Each row was made from one path, in order. Every step used is in the known rows, and no mark comes twice. Write each row's path.
Known rows:
fesi-teganul-filek-gazam-kamuv: [-22.1  19.2  59.7  10.6 -18.8   6.3  33.7   8.3  -3.1  57.4  -3.0 -15.7
  23.2   4.1  14.8  -3.2  57.6  45.7  -0.4  32.8]
tuvav-ralu-filek-gazam-fesi-teganul: [-16.0 -61.2  16.4  -0.1  -1.7 -42.8  16.4   2.7  14.0  35.2  23.4  -0.2
 -47.1  -2.6 -21.7  -3.8  35.0  53.1  14.5  25.6]
tuvav-ralu: [  0.1 -21.4 -34.6 -48.1 -46.7 -63.5   0.3  29.2   6.6 -40.2 -33.4 -47.7
 -73.0  -6.5  19.7  -7.3  19.0  13.8 -73.5  21.8]
gazam-fesi-teganul-filek: [ -0.2 -35.3  13.0  12.7   4.9 -23.1  -8.9 -35.4  34.1  48.2  14.8   3.4
  11.6 -41.9 -11.5 -34.4  50.1  76.5  -1.6  49.2]
ralu-filek-gazam-kamuv-teganul: [-41.2 -20.9  26.5  -1.1  -1.1  40.9  31.1  26.1  -4.1   7.1 -11.7  -3.0
  11.7  36.1 -14.2  10.4  19.1  16.0  -9.1 -44.4]
gazam-fesi: [  7.3 -54.6 -26.4 -15.4 -36.2 -39.5 -23.6 -25.3  40.9   2.9   2.4  -8.3
   9.6 -25.4 -16.5 -16.7  36.4  18.0   2.4  40.5]
teganul-filek: [-13.2  -9.8  -9.6  22.3 -20.6 -33.9  -8.1 -11.6  21.2 -19.2 -13.2 -19.6
  19.0 -37.5  24.0 -28.8  25.4  43.9 -59.9  36.3]
fesi-gazam-filek-ralu: [ 34.8  -6.9  25.5   2.7 -28.9 -43.3 -25.7 -30.3 -18.2 -25.7  13.3 -45.9
 -12.9 -13.5 -20.8 -24.1  20.7 -15.5 -51.3  16.9]
teganul-fesi-gazam-filek-ralu-tuvav: [ 24.1 -19.0   9.4 -18.7 -22.4 -10.6  31.6 -48.6 -23.9 -33.8  -5.2   8.6
 -20.8   2.1 -54.4 -32.2  35.8 -10.6  -1.6 -41.0]
tuvav-ralu-filek-teganul-fesi-gazam: [-12.9 -48.8   9.4 -41.9  40.4 -10.6  24.9 -30.8 -23.0  -8.9 -16.8 -38.0
 -53.2   0.3 -19.7  29.1  -3.2  14.7  -9.8  53.3]
gazam-kamuv: [ -0.7  -4.0  22.9 -31.5 -32.7 -11.7   8.6  -4.1   1.2  20.3 -37.1 -41.4
  20.8 -13.6  28.0 -15.8  57.3   3.5 -20.7   2.4]
gazam-kamuv-teganul-filek-ralu-tuvav: [ 17.4   3.0   3.5 -15.7 -50.3  22.2  64.1  -2.4 -21.5  -1.4 -14.7  16.5
   1.5  -6.5 -31.7 -46.1  56.8  11.0  -2.3 -63.1]
teganul-fesi: [ -3.3 -30.2 -27.1 -35.5   6.4 -26.7  -5.9 -27.4  23.5 -15.0 -45.9 -27.4
   7.0  11.3   4.1 -11.0  16.3  -4.9 -17.5  25.0]
gazam-filek-teganul-fesi: [-30.3 -16.5 -11.2  -8.9  10.6  15.5  21.3 -50.9  54.6   0.3 -30.0 -24.4
  19.2  26.5 -14.1 -22.1  -6.9  -8.2   4.4  38.5]
filek-teganul-fesi-gazam-kamuv: [  3.5 -11.8  49.9 -52.9  16.8  26.8  22.8 -33.8 -18.5  53.3 -30.2 -43.0
   8.8   4.7  -8.7  20.6  43.7   5.7  27.2  50.0]
fesi-teganul-filek: [ -3.5 -19.3  23.1  25.6   0.7 -28.3  -2.2 -10.7  17.7  37.1 -10.1 -16.0
   9.9 -28.5  19.3 -23.8  40.9  70.2 -29.9  29.4]
tuvav-ralu-filek-teganul-fesi: [-39.6 -38.6 -37.1 -32.6  16.2  -6.9  50.3 -22.9  26.0 -25.3 -37.3 -32.2
 -26.0   9.1   2.7 -21.6 -12.8  -6.0 -12.9  27.9]
tuvav-ralu-filek-teganul: [-40.4 -39.4 -23.8   8.3 -28.5 -24.9  61.7  18.1  18.9 -27.9 -22.2 -44.4
 -36.1  -9.4  31.1 -16.1 -12.7   7.3 -36.2  13.6]
tuvav-ralu-filek-gazam-kamuv: [-45.6  -2.1  23.8 -16.2 -22.9 -14.3  48.0  14.5 -17.8 -17.4  -6.4 -28.9
 -21.7  -3.5  14.4 -11.9  33.9   9.3 -37.4   0.0]
gazam-fesi-teganul-filek-ralu-tuvav: [ 32.4 -23.8   0.5  -0.2 -50.3 -22.5  50.7 -21.6  -8.2  17.6   6.6  24.8
  -8.6 -25.8 -38.5 -53.3  64.1  31.5  17.1 -26.1]
ralu-tuvav: [  0.3 -34.7 -11.4   0.7 -53.2 -26.4  41.6   6.1  -3.3 -25.2 -36.8   9.1
 -10.4   1.5  -1.4  -9.3  41.5  16.9  -7.9 -50.8]

Which path is each row?
[-27.1 -12.5   5.5 -47.4  24.2  45.3  18.8  -6.2  11.8  21.1 -35.9  -2.9
  11.4  58.8 -31.9  12.5  19.9  -1.0  16.1  -2.6]
filek-gazam-kamuv-teganul-fesi
[-26.9 -13.0   8.7  36.7 -32.6   3.7  23.6 -14.5  50.9   5.2 -16.7 -35.5
  20.0  13.7   8.2 -14.9  -8.2   6.8 -12.2  30.6]
gazam-filek-teganul
[ 24.8   1.0  -2.0  11.2 -52.0 -45.8 -13.3 -18.9  10.5 -37.4   2.1 -41.7
   3.5  -9.2  -3.5 -53.5  18.3 -25.8 -60.5  -2.3]
gazam-filek-ralu
[-43.7 -27.5   1.8 -36.3  40.9  43.5  29.1 -21.7   8.7  -2.9 -26.1   2.5
  12.5  41.0 -30.7   0.3  10.5  -0.1   5.4 -23.5]
ralu-filek-gazam-kamuv-teganul-fesi
[ 29.8 -10.5   6.5   8.2 -54.2 -24.8  57.5   1.1 -20.1   7.9  -9.2   8.9
 -12.8 -15.8 -12.9 -44.6  56.4  27.1  -3.1 -41.0]
fesi-teganul-filek-ralu-tuvav
[ -8.7 -31.3  39.0  13.0  13.9 -24.1 -41.3 -52.8   3.6 -26.9   6.8 -24.8
 -10.4 -13.1 -24.7   2.9  15.9  24.9 -49.8  19.6]
fesi-gazam-filek
[-37.5 -53.5 -32.9 -14.3  -8.5 -65.0  19.6  -2.6  -5.9 -81.9 -17.9 -34.4
 -59.6 -38.3  23.0 -34.5   4.6  14.9 -88.2 -21.8]
tuvav-ralu-filek
[ 32.8   7.9  26.3 -15.9 -18.1   8.5   6.5  -2.8 -30.3  17.8   3.1 -28.7
   3.1 -11.8 -22.8 -19.3  37.7  10.6 -32.4  11.4]
fesi-gazam-kamuv-teganul-filek-ralu
[-13.1 -37.9 -26.6 -44.1  24.0  17.6  -4.9 -15.3  27.3  -3.7 -45.0  -8.0
   0.8  45.2 -26.2   6.9   3.7   1.0  -4.9  -9.7]
kamuv-teganul-fesi
[-14.3 -22.8 -21.1 -18.6  -3.3   3.6  33.0 -13.3  36.4  16.7 -46.2 -33.6
  14.1  29.0   8.4   0.0  -0.3  -8.3  17.1  48.8]
filek-teganul-fesi
[ -8.8 -19.6  16.5 -33.6  -9.3  40.0   7.4  15.5   9.2  25.7 -36.2 -17.7
  11.5  26.3 -11.4   4.4  34.3  11.9 -10.2 -40.4]
gazam-kamuv-teganul
[ 21.0 -60.4  17.2  -8.5  -8.9 -37.1 -15.1 -13.9  31.1  67.0  -0.8  -8.9
  -5.0 -11.1 -14.2  -7.4  54.3  48.3  30.0  25.4]
gazam-fesi-teganul
[  9.8 -37.5  25.7 -27.7  24.9  -0.5   7.8 -23.1 -13.2  27.8 -25.2 -39.6
 -13.7  19.2 -13.1  47.1   5.0  11.9  18.9  69.4]
filek-teganul-fesi-gazam
[ 33.9 -16.0 -14.7  -6.0 -78.4 -37.3  51.2  15.0 -21.9 -24.7 -25.5  -6.7
 -14.4   0.4  -6.1 -30.0  43.6 -12.1 -10.3 -51.6]
filek-ralu-tuvav
[ 29.1 -18.0  16.0   1.0 -46.0 -20.2  29.4 -27.3 -29.3 -32.6   1.1   2.9
 -22.4  -5.4 -42.7 -29.4  38.7  -4.4 -15.6 -45.9]
fesi-gazam-filek-ralu-tuvav
[-20.7 -26.9  -7.5  24.1 -33.9 -24.0  -0.4 -11.7  36.8   6.6  34.5  16.0
  17.6 -13.2 -26.1 -11.9  30.4  44.4   3.1  75.1]
teganul-filek-gazam-fesi
[-45.4 -17.4  15.2 -27.5  -2.1  34.3  37.0  34.2  -5.8  -6.1 -13.1  -6.6
 -27.3  36.5 -20.2  10.3  17.4  16.7 -25.9 -41.7]
tuvav-ralu-filek-gazam-kamuv-teganul
[-33.6 -55.7 -13.3  25.2 -24.6 -38.4   9.4 -12.6  23.3 -22.1  33.3   9.1
   5.3 -12.4 -19.4  -9.8  15.4  23.2   2.6  32.9]
ralu-filek-gazam-fesi
[ 42.1 -10.2   6.1   4.4 -36.0 -43.8   2.0 -14.8   5.5  34.8  19.2 -22.4
   5.5 -35.9 -11.0 -52.5  48.4  25.3 -12.9  38.6]
gazam-fesi-teganul-filek-ralu
[-18.5 -40.1  30.4 -16.0  55.2  18.5 -38.4 -74.2  11.3 -22.3  -1.9  -6.0
  -9.5  16.7 -63.7   6.5   5.9  17.5 -24.2   5.8]
kamuv-teganul-fesi-gazam-filek
[-22.4 -19.3  -8.7  14.5  -0.1  10.5  -4.7  -0.5  24.5  -5.9 -15.0  -0.7
  16.6  -6.9  -4.6 -14.6  13.4  50.9 -47.4   2.3]
kamuv-teganul-filek
[-13.7 -62.6  29.8  24.8   1.0 -34.9  11.5  -4.0  17.1  49.3  23.1   5.6
  -9.4  -0.9 -15.2  -0.3  36.9  52.2  30.7  18.9]
ralu-filek-gazam-fesi-teganul
[ 20.8 -11.4 -12.4   0.8 -53.3   2.6  54.6   7.4 -15.4 -20.3 -13.7  19.5
  -5.8  -0.1 -30.9 -39.2  39.8  12.9 -14.6 -58.4]
kamuv-teganul-filek-ralu-tuvav
[-23.6  -2.5  35.9  53.5 -20.5 -26.0  20.4  33.2   6.6  33.4  10.3  -4.9
   6.6  18.2  14.4  13.0  24.4  62.9 -15.0  51.1]
fesi-teganul-filek-gazam
